What can hang from each mark:
C: K L
D: C E N R
N: D S
K: C E
L: C V
E: D
Z: F
F: N Q Z

Each row was made from one small tree. Brackets hold a mark, then the marks that hang from it, in alphabetical order. Every link used is in the known rows. Write each row's tree.
Known rows:
[C [K [E [D [N S]]]] [L V]]: -8, -32, -23, -15, -52, 21, 20, 0, -60, 49, 10, -2, -22, -26, -21, 2, 9, 40, -44, 19, 33, 19
[K C [E [D [N S]]]]: 1, -25, -9, 36, -15, 14, -20, -6, -28, 48, 3, 2, -14, -37, -51, 5, 1, 13, -20, 38, 16, 28
[F N]: 8, -33, 4, -5, -20, -2, 1, -3, 7, -11, 7, -14, 1, 9, -47, 14, 0, 2, -14, 21, 10, -18
[L [C [K [E [D R]]]] V]: 15, -20, -12, 6, -17, 28, 15, -6, -12, 75, 5, -31, -5, -33, -32, 24, -4, 27, -25, -6, 27, 10
[C [K E] L]: -12, -17, -2, -12, -56, 10, 30, -11, -38, 32, 14, -16, -15, -17, -13, -8, -1, 29, -42, 19, 39, -8
[D C E R]: 5, -17, 8, 12, 12, 31, 4, -18, -47, 5, 3, -62, 1, -13, -44, 3, -20, 19, -62, 38, -11, 18
[C [K [E [D N R]]] [L V]]: 1, -36, -11, -25, -41, 26, 11, -7, -59, 55, 3, -15, -19, -24, -17, 20, -3, 27, -58, 27, 38, 11
[F [N [D E R] S] Q Z]: 6, -47, -12, 2, 24, -18, 16, 1, -44, 16, -1, -34, 14, 12, -52, 31, -31, -36, -38, 55, 3, 36
[E [D N R]]: 11, -37, -2, -9, -2, 4, -22, -1, -30, 0, -5, -1, 6, -1, -43, 32, -4, 9, -42, 47, 15, 26
[N [D [C L] E R] S]: -10, -21, -18, 8, -6, 34, 10, -11, -107, 0, -4, -41, -5, -8, -48, 4, -22, 34, -42, 44, -24, 47
[K [E [D [C L] [N S] R]]]: -5, -36, -15, -2, -7, 29, -13, -10, -75, 23, -6, -4, -13, -29, -47, 7, -10, 19, -58, 52, 17, 35
[F N Q Z]: 3, -29, -7, -13, 3, -26, 14, 2, 27, 5, 11, -9, 12, 20, -54, 11, -13, -48, -26, 21, 26, -3
[F Q Z]: -5, -11, -4, -3, 3, -20, 22, 2, 24, 8, 10, -11, 20, 19, -46, 1, -7, -22, -31, 9, 28, 16
[D [C [K E] L] R]: -7, -18, -11, -22, -21, 35, 13, -22, -65, 42, 8, -32, -4, -30, -26, -4, -12, 19, -59, 34, 25, 5
[K [C [L V]] [E D]]: -10, -1, -5, 30, -34, 33, -5, -12, -2, 56, 2, -7, -26, -33, -44, -2, -15, 22, -18, -4, 16, 4
[L [C [K [E D]]] V]: 12, -15, -15, 13, -29, 21, 21, -1, -1, 68, 11, -22, -16, -31, -37, 10, 1, 29, -16, -16, 26, 5
[D E]: 0, -16, 18, 24, -20, 6, 19, -7, -16, -10, 8, -47, -7, 3, -32, 3, -7, 28, -42, 22, 1, 4
[K [C L]]: -20, 10, -8, 9, -44, 28, 2, -12, -13, 15, 7, -14, -5, -5, -44, -10, 4, 20, -5, 1, 2, -3
[F [N S] Z]: 0, -37, -23, -3, -6, -13, 0, -11, 4, -8, 3, -12, 10, 12, -52, 17, -1, -10, -20, 24, 21, -10
[K [C [L V]] E]: -14, -1, 2, 25, -42, 42, 10, -18, -14, 56, 3, -29, -17, -26, -37, -2, -3, 30, -16, -12, 14, -8
[F [N S] Q Z]: -6, -31, -18, -10, 5, -22, 19, 6, 9, 7, 11, -6, 19, 16, -56, 6, -3, -33, -20, 24, 22, 12
[Z [F [N D] Q]]: 10, -34, 28, 0, 9, 5, 13, 16, 4, 10, 10, 7, 3, 14, -48, 17, -11, 2, 5, 30, 12, 11

Which tree is each row?
16, -34, -15, -3, -20, 12, 2, -5, -45, 55, 4, -17, -12, -28, -36, 24, 0, 9, -37, 34, 30, 19
[L [C [K [E [D N R]]]]]
-12, -8, -14, -26, -57, 26, 33, -3, -26, 27, 15, -20, -6, -3, -18, -4, 12, 40, -27, -11, 21, -7
[C K [L V]]
2, -14, -20, -5, -31, 31, 27, -6, -76, 23, 15, -44, -29, -11, -41, -10, -22, 24, -41, 13, -15, 23
[N [D [C K [L V]] E]]
8, -34, -34, -24, 3, 18, -15, 0, -69, 27, 9, -3, 6, -25, -46, 5, 4, 13, -46, 58, 11, 42
[E [D [C K] [N S] R]]
3, -31, -6, 30, -1, 22, -26, -12, -42, 57, -4, -8, -4, -38, -46, 22, -4, 14, -29, 52, 18, 32
[K C [E [D [N S] R]]]
10, -30, 18, -3, 20, 16, 8, 14, -6, 13, 13, 2, 0, 5, -60, 3, -14, -5, -2, 31, 2, 16
[Z [F [N [D C]] Q]]
-3, -29, -20, -28, -43, 41, 21, -11, -75, 45, 14, -28, -28, -25, -37, -11, 6, 22, -56, 17, 19, 8
[D [C [K E] [L V]] N]
4, -32, -23, -9, 12, 21, -24, -2, -59, 6, -1, -1, 7, -16, -59, 11, 1, 15, -43, 53, 1, 45
[E [D C [N S] R]]
-6, -22, -20, -25, -44, 43, 26, -8, -90, 22, 18, -54, -35, -11, -39, -16, 2, 23, -68, 22, -5, 13
[D [C K [L V]] E N]
9, -46, -30, 0, -1, -18, -4, -7, -20, -6, 1, -4, 7, 15, -59, 27, -16, -14, -8, 31, 10, 8
[F [N D S] Z]
0, -24, 11, -16, 2, 37, 18, 12, -18, 20, 11, 0, -10, 8, -57, 1, -12, 8, -3, 8, -1, 12
[Z [F [N [D [C [L V]]]] Q]]
10, -25, -17, -5, -2, 9, -21, 2, -26, -5, 8, 6, -13, -8, -65, -3, -3, 1, -38, 35, 0, 28
[E [D C N]]
6, -15, -8, 10, -36, 11, 26, -7, -16, 48, 14, -28, -9, -23, -33, 3, 6, 23, -17, 3, 28, 0
[L [C [K E]]]
17, -25, -18, -14, 3, 17, 0, -9, -58, 28, 9, -25, 9, -15, -43, 13, -18, 11, -29, 38, -1, 27
[N [D [C K] R]]
-3, -11, -19, -5, -22, 20, 5, -5, -54, -8, 5, -7, -13, 2, -57, -8, -17, 15, -19, 15, -13, 22
[N [D [C L]]]
-9, -17, -4, -13, -56, 26, 36, -10, -31, 48, 12, -26, -17, -18, -12, -1, 2, 42, -39, -4, 36, -10
[C [K E] [L V]]
14, -23, -8, 0, 13, 21, -9, -10, -49, 9, 0, -23, 10, -6, -55, 18, -21, 12, -24, 33, -11, 31
[N [D C R]]
-5, -19, -38, -24, -15, 42, 16, -7, -94, 37, 5, -23, 8, -16, -40, 6, -4, 40, -23, 20, -6, 39
[N [D [C K [L V]] R] S]
-3, -16, -13, -23, -20, 50, 19, -20, -58, 58, 7, -42, -5, -31, -26, 0, -10, 30, -56, 15, 23, 3
[D [C [K E] [L V]] R]
-2, -25, -21, -25, -8, 26, -23, -7, -62, -3, -3, 0, -10, -7, -57, 8, -9, 4, -52, 45, 3, 30
[E [D [C L] N R]]
-10, -25, 2, -10, 3, 28, 17, 15, -40, 7, 10, 10, -3, 4, -57, -7, -5, 12, 0, 32, -2, 26
[Z [F [N [D [C L]] S] Q]]
8, -14, -8, 10, -35, 29, 33, -6, -9, 67, 13, -40, -10, -25, -33, 10, 10, 35, -16, -23, 24, -3
[L [C [K E]] V]
10, -20, 2, 24, 2, 8, -9, -8, -1, 22, 8, -2, -16, -30, -50, -7, -21, 10, -40, 26, 18, 14
[K [E [D C]]]
-16, -22, -40, -36, -44, 30, 15, -4, -94, 11, 16, -11, -11, -11, -42, -24, 22, 26, -40, 36, 7, 27
[D [C K L] [N S]]
